Each row comes from the steps of one path. Every step used is in the known rows, and no mark comes twice. Write the path behind each row, first mark first.
Known rows:
tusa -> pusug -> visu -> rozuk -> kugega: [  5.3  -5.2   0.7   6.6  10.4  14.9  -3.5   8.8  -5.1   1.1   3.1  -1.6
  -1.0  -5.3  14.6 -14.5 -23.2   3.8  11.9]
visu -> rozuk -> kugega: [-13.0 -25.7  -4.9  -6.9   2.7  10.9   1.6  -1.3  -0.9  -3.5   1.6  -9.9
 -10.8  -6.7  22.6 -11.6 -15.1  -3.3   4.1]
rozuk -> kugega -> pusug -> seter: [-25.0 -40.3   5.9  -6.7  12.1  -4.5   1.4  -8.0   1.5   6.9  -1.1  -2.4
  -6.3   3.9  -2.2   0.1 -28.6  -5.9 -13.5]
tusa -> pusug -> seter -> vado: [  2.5 -17.2  -0.1  -4.9  21.6  -0.3  -5.1  17.5  -3.4  14.8  -2.9  13.8
  -6.1  18.3  -0.5 -16.2 -15.5  -0.9 -16.6]
kugega -> rozuk: [ -9.3 -26.5   1.4  -3.4  -2.3  -2.5  -2.3  -4.7 -18.0  -8.0  -1.2  -8.6
   2.3  -0.6   0.9  -3.1 -13.8  11.3  -3.8]
visu -> seter -> tusa -> pusug -> rozuk -> kugega -> vado: [-19.7  -3.0 -18.9   9.6   9.5  -9.3  12.1  37.3   4.2   1.3  10.2   6.4
   0.7   8.7   9.6 -25.3  -2.3  -1.7  -4.7]
tusa -> pusug: [ -2.0  -9.8  -0.3   4.0   8.0   1.3   3.6  13.3 -13.0   2.7   4.5   5.4
  -8.9  11.2  -2.9 -17.2 -12.7   4.0  -2.0]
rozuk -> kugega: [-20.9 -28.4  -4.1  -8.0   0.2   0.7   6.3   3.5   2.7  -5.9   4.7  -1.3
  -7.7  -5.3   5.8 -11.3 -12.4   1.5  -6.1]
pusug -> kugega: [-11.6 -23.8  -6.3 -13.1   1.4  -3.8   3.4   3.3  -9.9  -9.4   4.4   1.6
 -11.5  -4.6   5.7 -19.8  -5.5  -7.1 -15.1]
visu -> seter -> tusa -> pusug -> kugega: [ -4.2 -20.6 -15.6   5.3  17.9 -12.0   4.4  24.7 -16.5  -1.3   6.9  12.5
   0.7  21.2   1.6 -25.5  -0.1  -4.4 -14.5]
rozuk -> kugega -> pusug: [-26.2 -36.4   2.7 -12.0   4.4 -10.2  13.1  -6.5   0.0  -1.7   9.8  -5.8
  -5.6   3.7   3.3   2.9 -19.1  -4.5  -3.7]
kugega -> vado: [-21.7 -11.9  -5.1 -11.6  -0.9   5.0  -0.8   8.0   7.9 -11.3   4.5   0.6
 -11.3  -6.2  -1.2 -15.3  -5.9 -15.5  -9.9]
pusug -> rozuk -> kugega -> vado: [-29.6  -6.2  -9.0  -8.5  -6.7   0.7  10.4  15.7  10.9  -6.4   9.4  -5.2
 -12.1 -17.0  13.3 -18.2  -6.7  -3.5  -7.9]
seter -> pusug -> visu -> rozuk: [ 19.2  -9.5  -9.1   9.7   0.5  24.3 -10.4   3.2  -0.4 -16.3 -13.7   3.3
  -5.3  -1.2  17.0  -9.3 -19.6  -4.5   6.6]
visu -> seter -> pusug -> rozuk -> kugega: [ -9.6 -20.2 -17.4   9.4   2.4  -3.0  12.4  20.5  -7.9 -10.9  -4.6  15.1
  -9.8   2.4   5.2 -13.7 -15.0  10.4  -7.7]
rozuk -> kugega -> pusug -> seter -> tusa: [-21.4 -45.5  -0.4   0.6  11.7  -8.0   0.1  -0.1  12.2   7.7  -1.4  -8.9
   3.9  15.0  10.7   1.1 -16.4  -6.0 -14.0]
rozuk -> kugega -> vado: [-33.0 -16.0  -1.8 -13.1  -2.1   3.0   4.7  10.3  16.3  -6.5   9.3  -1.9
 -11.5 -12.2   5.1 -16.6  -9.2 -10.1  -9.0]
visu -> seter -> tusa -> pusug -> rozuk -> kugega: [ -7.7 -14.3 -20.0  15.1  14.4 -12.3  14.9  31.6  -8.0   3.3   7.0   6.7
   3.2  15.5   9.8 -19.9  -5.2  10.5  -2.5]
rozuk -> kugega -> pusug -> tusa: [-19.2 -55.9  14.0  -0.5  13.9  -6.6   5.5  -0.3   2.7  -7.1  12.0 -10.9
 -11.1   7.9   7.6  -1.3 -11.6  -2.5 -10.8]
visu -> rozuk -> kugega -> vado: [-23.9 -15.5  -4.7 -12.5   0.0  13.5  -0.9   4.1  11.7  -5.9   7.1  -9.0
 -13.1 -14.2  20.9 -15.8 -11.4 -14.6   2.6]

Write each row's path:
[ -2.0 -17.2  -3.8  -5.2   4.4  16.5  -4.0  -2.8   1.3  -9.3  -1.6  -5.2
   0.7 -15.9  16.6  -8.8 -17.8  -4.8   4.4]  pusug -> visu -> rozuk -> kugega
[ -2.8 -32.0 -11.3   5.3   8.1   5.7  -9.9   9.1   6.9  -0.4  -9.8  -3.3
   1.1  11.5   5.8  -9.7  -6.8  -6.5 -19.0]  pusug -> seter -> tusa
[  2.4 -15.2 -14.1  -6.1  15.4   3.3  -4.6   3.6 -13.5 -22.2  -4.5  17.2
   2.1  -0.9 -18.6  -6.8 -13.9 -11.1 -13.4]  pusug -> visu -> seter
[-10.1  -6.0  -4.8   9.1   3.3  -4.2  15.6  21.5  -9.8   6.9  10.4  -1.0
  -8.0  -1.6   9.6 -20.0 -15.0  18.0   0.1]  tusa -> pusug -> rozuk -> kugega
[ 11.9 -10.0  -8.0  -3.5   6.1  20.2 -10.3  -4.2  -7.1 -14.5  -5.8  -4.2
  -0.3  -9.1  11.3  -6.8 -15.6 -10.6   3.7]  pusug -> visu -> rozuk
[ -3.0 -24.2  -5.9   1.2  -5.1   1.1   2.2  11.1  -3.3 -11.1  -2.9   8.5
 -14.7   1.3  10.7 -20.7 -11.6  -1.3 -11.6]  seter -> pusug -> kugega
[ -7.4 -12.5 -12.0  16.4   2.0  -6.2  15.2  29.1   3.2   8.1   9.3  -7.1
   1.1   9.1  22.1 -20.0  -3.1  15.1   0.7]  seter -> tusa -> pusug -> rozuk -> kugega
[-16.9 -18.4 -11.1  -3.2  -4.0  -2.8  13.5  10.7  -1.4  -4.1   5.5  -4.2
  -8.6  -9.8  13.4 -12.0 -10.8  10.6  -5.2]  pusug -> rozuk -> kugega
[  8.5 -11.1  -8.2  12.8   8.9  13.6  -3.5  17.1   6.3   3.7   2.6  -7.6
  10.2   5.6  25.8 -14.8 -11.9   2.5  11.0]  seter -> tusa -> pusug -> visu -> rozuk -> kugega
[  6.0 -17.5  -0.5  -7.3  10.0   9.6  -2.8 -16.5  -8.7 -12.5  -0.7  -8.8
   1.0  -0.4   7.3   4.3 -21.4 -17.8   6.9]  kugega -> pusug -> visu -> rozuk
[  2.0   1.1  -7.7   9.3   3.8  -1.9  10.6  17.7 -16.9   0.4   4.9   2.7
 -10.7   6.3   2.9 -19.2 -11.0  10.2  -1.3]  tusa -> pusug -> rozuk
[ -6.4 -47.6  11.0  -0.9  14.3  -4.3  -1.0  -2.5  -3.3 -12.5   7.8  -9.6
 -12.1  13.0   0.8  -0.2  -9.1  -9.3 -11.3]  kugega -> pusug -> tusa
[ -8.4 -19.1  -5.4  -6.0   1.1 -10.3  13.6  -4.0 -12.2  -9.3   5.4  -8.0
  -7.6   4.0   3.7  -0.5 -12.8  -3.8  -3.8]  kugega -> pusug -> rozuk
[-16.4 -28.0  -5.1 -10.7  16.8  -9.1   6.2  -6.0  -7.6 -12.7   5.0  12.1
   6.6   1.9 -14.3   3.9 -23.2 -11.5  -7.4]  rozuk -> kugega -> pusug -> visu -> seter
[  0.6 -16.4  -8.4  11.7   7.0  -1.5   2.7  22.3  -1.4   2.8   2.9  -2.2
   0.7  22.3   8.2 -16.8  -1.2   2.7  -1.7]  seter -> tusa -> pusug
[ -8.0 -18.2 -10.0   9.1  -8.3   2.8  12.6  16.9   3.7  -6.0  -2.4   1.7
 -12.4  -3.3  18.4 -14.2 -13.7  15.1  -2.8]  seter -> pusug -> rozuk -> kugega
[ -5.0   0.5  -7.1   9.0   7.3  16.2  -5.7  21.6  18.6   1.8   5.2  -6.5
   6.9  -1.0  26.0 -20.4  -6.8 -10.7  10.7]  seter -> tusa -> pusug -> visu -> rozuk -> kugega -> vado
[ -0.6 -24.4 -14.4   6.1   8.7   0.8   0.3  14.0 -11.0 -18.3  -9.4  20.1
 -11.7  12.4  -8.0 -12.4 -13.4  -3.9 -10.9]  visu -> seter -> pusug
